Each row comes from the steps of one path. Every step used is in the known rows, and no mark comes twice. Write the path behind each row, first mark first.
Known rows:
Q/F/R/D/C: [-2.33 -2.30 -0.19  1.76  0.26  0.05  0.63 -1.69  0.27 -0.77  0.61 -3.40
  0.52 -1.57  0.68  1.79 -0.94 -2.28  0.27 -1.02  0.56  0.62]
C/D/Q: [-0.62  0.56 -0.78  1.17  0.05 -0.97  0.31 -0.80  1.74 -0.72  0.22  2.67
  0.78 -2.68  0.51  0.39 -1.72 -0.78 -0.11 -0.11  0.23 -0.91]
D/Q: [-0.76  0.62 -0.26  0.83  0.08 -1.14  0.55 -1.78  0.10  0.64  0.33  2.29
 -0.01 -1.69 -0.59  1.03 -1.02  0.15  0.13 -0.44  0.59 -0.16]
Q/C: [-2.00  1.06 -0.91  1.42 -0.56 -0.32  0.18 -0.91 -0.88  0.70 -0.75 -0.10
 -1.24 -1.10 -1.59  0.30  0.66  1.09 -0.94 -0.20  0.63  1.15]
R/F/Q: [ 0.50 -0.89 -0.12  0.67 -0.75 -0.22  0.02 -1.54 -0.65  0.08  1.25 -2.20
  0.77 -1.27 -1.19  1.25  0.34 -1.49 -1.59  0.50  1.12 -0.16]
H/D/C/R: [-2.34 -0.85 -1.87  0.85  0.11  0.95 -1.43 -2.35  0.04 -0.55 -1.33 -1.07
 -0.47 -0.59 -0.19  0.48 -0.38  0.22 -1.55  1.52  0.88 -0.46]
C/R: [-0.65 -0.20  0.07  0.07  0.44 -0.15  0.04 -2.00  0.94  0.07 -1.71  0.76
 -0.58 -1.16  0.90  0.20 -0.04 -0.61 -0.67  0.38 -0.07 -0.06]
D/R/F/H: [ 0.24 -3.21  0.31 -0.80 -1.13 -0.95  0.46 -1.99  0.96 -1.55  2.35 -1.45
 -1.10 -0.02  1.21  0.10  1.69 -1.65 -0.46  0.70  2.15  0.23]
C/D/R: [-0.49 -0.12 -0.40  0.65  0.35  0.49 -0.80 -1.19  2.31 -1.93  0.09  1.08
  0.53 -1.50  2.17 -0.57 -1.11 -0.58 -0.51 -0.14  0.94 -0.12]
Q/F/H/D: [-1.14 -1.43 -0.12  0.63 -1.78 -0.16 -1.24 -0.17 -1.54 -0.76  1.21 -2.49
 -0.21  0.07  0.57  1.66  0.50 -2.13  0.06  0.09  1.77  1.38]
R/F: [-0.06 -0.23  0.21  0.87 -0.07 -0.96  0.45 -1.39  0.63 -0.23  0.67 -0.63
 -0.48 -1.27 -0.74  0.61  0.75 -0.69 -1.35  0.91  0.54  0.60]
R/F/H/D: [ 0.04 -2.34 -0.43  0.51 -1.75 -0.99 -1.00 -0.75 -0.32 -1.53  2.21 -2.31
 -0.54 -0.25 -0.49  1.02  1.70 -1.88 -1.38  1.89  1.13  0.24]
Q/C/R/F/H: [-1.36 -2.89 -0.55 -0.06 -2.31 -1.34  1.44 -1.65  0.56 -0.67  0.37 -2.81
 -1.94 -0.49  0.10  0.18  2.59 -1.51 -0.57  1.34  0.94 -0.29]
H/F/Q: [ 1.19  0.30  0.65  0.39  0.23 -0.99  0.43 -0.64 -1.70  0.61  0.84 -1.27
  1.25 -1.35 -1.36  1.14  1.06 -1.85 -1.35 -1.01  1.51  0.00]
Q/F/H: [-0.78 -1.33  0.64 -0.15 -0.93 -0.62  0.41 -0.15 -0.92 -0.07  0.75 -1.12
 -0.95 -0.29  0.86  1.35  0.99 -2.19  0.37 -0.69  1.82  1.20]
R/F/H/D/Q/C: [-1.74 -2.33 -1.69  1.11 -3.55 -1.96  0.53 -1.56 -0.87 -0.74  3.07 -2.73
 -0.44 -0.53 -1.69  1.37  1.33 -0.86 -0.20  1.47  1.38 -0.45]
Q/C/D/R: [-2.01  0.39 -1.41  1.13 -0.81  0.28 -0.09 -0.93  1.64 -1.30 -0.02 -0.42
 -0.15 -1.40  1.15 -0.90 -0.61  0.54 -0.61 -0.15  0.99  0.19]
H/F: [ 0.49  0.61  1.02  0.63  0.73 -1.62  0.88 -0.53 -0.65  0.41  0.26  0.38
 -0.16 -1.32 -0.90  0.39  1.52 -0.95 -0.98 -0.63  1.27  0.82]
D/C/R: [-2.14 -0.81 -1.00  0.29  0.77  0.42  0.04 -2.33  0.65  0.13 -1.83  0.27
 -1.37 -1.11  0.05  0.24  0.28  0.17 -1.20  0.65  1.10 -0.49]
R/D/Q: [-1.29  0.10 -0.69  2.54  0.66 -1.02  0.49 -2.39  0.14  0.24  0.82  1.26
  0.90 -1.59  0.70  1.02 -2.16 -0.44  0.38 -0.56 -0.20 -0.56]
Q/F: [-1.24  0.69  0.40  0.88 -0.03  0.13  0.25 -0.87 -0.46  0.66 -0.32 -0.70
 -0.16 -1.00  0.35  1.17 -0.09 -0.83  0.11 -0.88  1.13  1.61]
D/R/F: [-0.19 -1.18 -0.08  0.15 -0.24 -0.22  0.26 -2.36  1.30 -0.89  1.45 -1.06
 -0.25 -0.50  0.84  0.06  0.61 -0.35 -0.68  0.64  1.44  0.57]
H/D/Q/C/R: [-2.60  0.01 -2.11  1.34 -2.07 -0.41 -0.32 -2.81 -0.24  0.45 -0.37 -0.99
  0.06 -0.98 -0.40  1.07 -0.80  0.57  0.38  0.81  0.04 -0.80]

Write each row's path:
[-1.05 -2.37 -1.11  0.19 -0.52  0.59  0.31 -2.84  0.18 -0.19  0.04 -3.05
  0.17 -1.01 -0.59  1.07  0.63 -1.36 -1.89  1.21  1.42 -1.42] : D/C/R/F/Q
[-0.06 -1.62  0.53  1.68  0.91 -0.81 -0.16 -1.73  0.80 -1.16  0.36 -1.05
  0.79 -1.92  0.69  1.04 -1.12 -2.35 -0.38 -0.51 -1.06  0.20] : F/R/D
[-2.64 -2.97 -1.15 -0.12 -1.71  0.52 -0.70 -1.54 -0.73 -0.91 -0.07 -3.33
 -0.87  0.32  1.06  1.40  0.73 -2.02 -0.13  0.92  2.24 -0.08] : Q/F/H/D/C/R
[-2.38  0.03 -1.30  0.72 -1.36 -0.94  1.35 -2.76  0.41  0.95 -0.92  0.41
 -0.68 -1.42 -0.35  0.73 -0.27  0.53  0.57 -0.02  0.19 -0.72] : D/Q/C/R
[ 0.41 -1.78 -0.07 -0.09 -0.81  0.00  0.13 -2.48  0.39 -0.11  0.18 -2.60
  0.79 -1.06  0.22  1.14  0.44 -2.24 -1.09  0.94  0.43 -1.02] : C/R/F/Q
[-0.16 -1.17  0.28  0.14 -0.31 -0.59  0.53 -2.51  1.70 -0.37 -0.39 -0.97
 -0.43 -1.17  0.75  0.37  0.91 -1.41 -0.72  1.43  0.03 -0.28] : C/R/F
[-2.47  0.77 -1.39  1.45 -1.12 -1.21  1.08 -1.68 -0.61  1.14  0.22  0.82
 -0.69 -1.56 -1.68  0.87 -0.13  1.26  0.10 -0.61  0.78  0.16] : D/Q/C
[-1.86 -2.03 -1.50  0.61 -0.77 -0.06 -1.62 -0.64 -1.36 -1.16  0.59 -1.04
 -1.22 -0.09 -1.26  0.80  0.89 -0.39 -1.97  1.18  2.17  0.11] : F/H/D/C
[-0.93 -1.53  0.14  2.02 -0.85 -3.10  2.36 -1.87 -0.17  0.02  2.12 -2.32
  1.12 -2.38 -0.80  1.53  0.24 -2.09  0.94 -1.54 -0.18 -0.54] : H/F/R/D/Q/C
[ 0.43 -1.67 -0.16 -0.02 -1.00  0.38 -0.23 -2.61  0.16 -0.59  1.91 -2.70
  1.11 -0.45  0.32  0.90  0.14 -1.17 -0.97  0.21  1.91 -0.22] : D/R/F/Q
[ 0.32 -1.71 -1.18  0.50 -1.62  0.80 -1.85 -2.53 -0.33 -1.22  2.44 -4.19
  1.94 -0.03  0.07  1.19 -0.37 -1.11 -1.22  1.04  1.75 -0.38] : H/D/R/F/Q
[-1.50 -0.79 -1.35  1.11 -1.66 -0.29  0.51 -1.40  2.30 -1.67  1.26 -2.30
  0.00 -1.29  0.88 -0.75  0.35 -0.18 -0.87  0.76  1.07  0.03] : Q/C/D/R/F
[-0.55 -2.31  0.39  1.48  1.30 -1.66  1.24 -1.41  0.06 -1.02  1.16 -2.35
  0.60 -1.98 -0.51  1.01  0.57 -2.50 -0.92 -0.88  0.57 -0.14] : H/F/R/D/C
[-1.13 -0.50 -1.19  1.28 -1.86 -0.37  0.48 -1.42 -1.20  0.51  1.27 -3.70
  0.14 -1.16 -2.31  1.06  1.11 -0.43 -1.64  0.41  1.14  0.12] : R/F/Q/C
[-0.43 -2.27 -0.67 -0.22 -1.31  0.14 -1.77 -1.46 -0.44 -1.80  1.51 -1.03
 -0.30  0.56  1.25  0.23  0.27 -0.87 -0.41  0.59  1.91  0.38] : F/H/D/R
[-1.41  0.57 -1.18  1.40 -1.05  0.22 -0.14 -1.09 -2.01  1.00 -0.22 -1.79
  0.01 -0.96 -2.05  0.91  0.28  0.42 -1.44 -0.58  1.02  0.31] : F/Q/C
[-2.55 -0.37 -1.27  2.61  1.67  0.18 -0.08 -1.87 -0.32 -0.16 -0.28 -0.30
 -0.22 -0.95 -0.13  0.39 -0.91  0.08 -1.65 -0.03  0.96  0.16] : R/D/C
[-2.13  0.23 -0.81  0.88 -0.77 -0.06  0.60 -1.90  0.11  0.64 -1.85 -0.79
 -1.43 -0.96 -0.07 -0.05  0.56  0.46 -0.57  0.21  0.18  0.28] : Q/C/R
[-2.24 -2.17 -1.79  0.36 -3.10 -1.10 -0.07 -2.08 -0.68 -0.48  0.51 -1.33
 -0.75 -0.41 -0.09  1.21  0.52 -0.70  0.48  0.88  0.74 -1.08] : F/H/D/Q/C/R
[-1.38 -1.35 -2.07  1.18 -2.83  0.83 -1.20 -2.37 -0.99 -0.79  2.52 -5.61
  1.18  0.15 -0.81  0.82  0.27 -0.15 -1.16  0.97  1.83 -0.03] : H/D/R/F/Q/C
[-0.82 -1.33 -0.07  0.51 -1.95 -0.93 -0.49 -1.66 -0.02 -0.50  1.70 -2.28
  1.56 -1.64  0.01  2.76 -1.27 -2.35  1.67 -0.57  0.30  0.37] : H/D/Q/F/R
[-1.91  1.13 -1.27  1.92 -0.68 -0.43  0.05  0.01  0.99 -0.68 -0.81  0.08
 -0.35 -2.19 -0.55 -0.23 -0.20  0.21 -1.26  0.20  0.22  0.29] : Q/C/D
[-0.26 -1.08  1.27  0.11 -0.61 -0.55  0.41 -0.84  0.32 -0.29  0.22 -1.97
  0.04 -1.81  0.45  1.92  0.13 -2.40  0.73 -1.01  0.35  1.39] : Q/F/R
[-1.25  0.55 -0.27  1.24 -0.87 -0.60  0.77 -0.63  1.39 -0.35  0.74  0.80
  1.24 -2.47  1.51  1.39 -1.87 -1.68  1.10 -0.89  0.90 -0.23] : C/D/Q/F
[-1.06 -0.90 -0.64  1.94 -0.56 -0.78  1.15 -2.05 -1.22  0.54  0.22 -4.28
  1.50 -1.04  0.23  0.98  0.49 -2.05 -0.63 -0.80  0.34 -0.85] : H/F/Q/C/R/D
[-1.61 -3.20 -0.75 -0.18 -2.90 -2.06  2.33 -2.57  0.81 -0.25  1.41 -1.74
 -1.35 -0.83  0.01  0.82  1.86 -1.38  0.49  1.03  0.99 -1.19] : D/Q/C/R/F/H
[-1.97 -1.02 -1.19  0.70 -2.00 -1.33  2.02 -3.04  0.95  0.59  0.43 -1.41
 -0.64 -1.56 -0.50  0.71  0.51 -0.27  0.29  0.92  0.21 -0.93] : D/Q/C/R/F
[-1.59  0.52 -0.78  1.47 -1.41 -0.22 -0.57 -1.58 -0.86  0.36  1.31 -1.00
  1.06 -0.79  0.16  2.17 -1.46 -0.72  1.18 -0.31  1.10  0.60] : H/D/Q/F
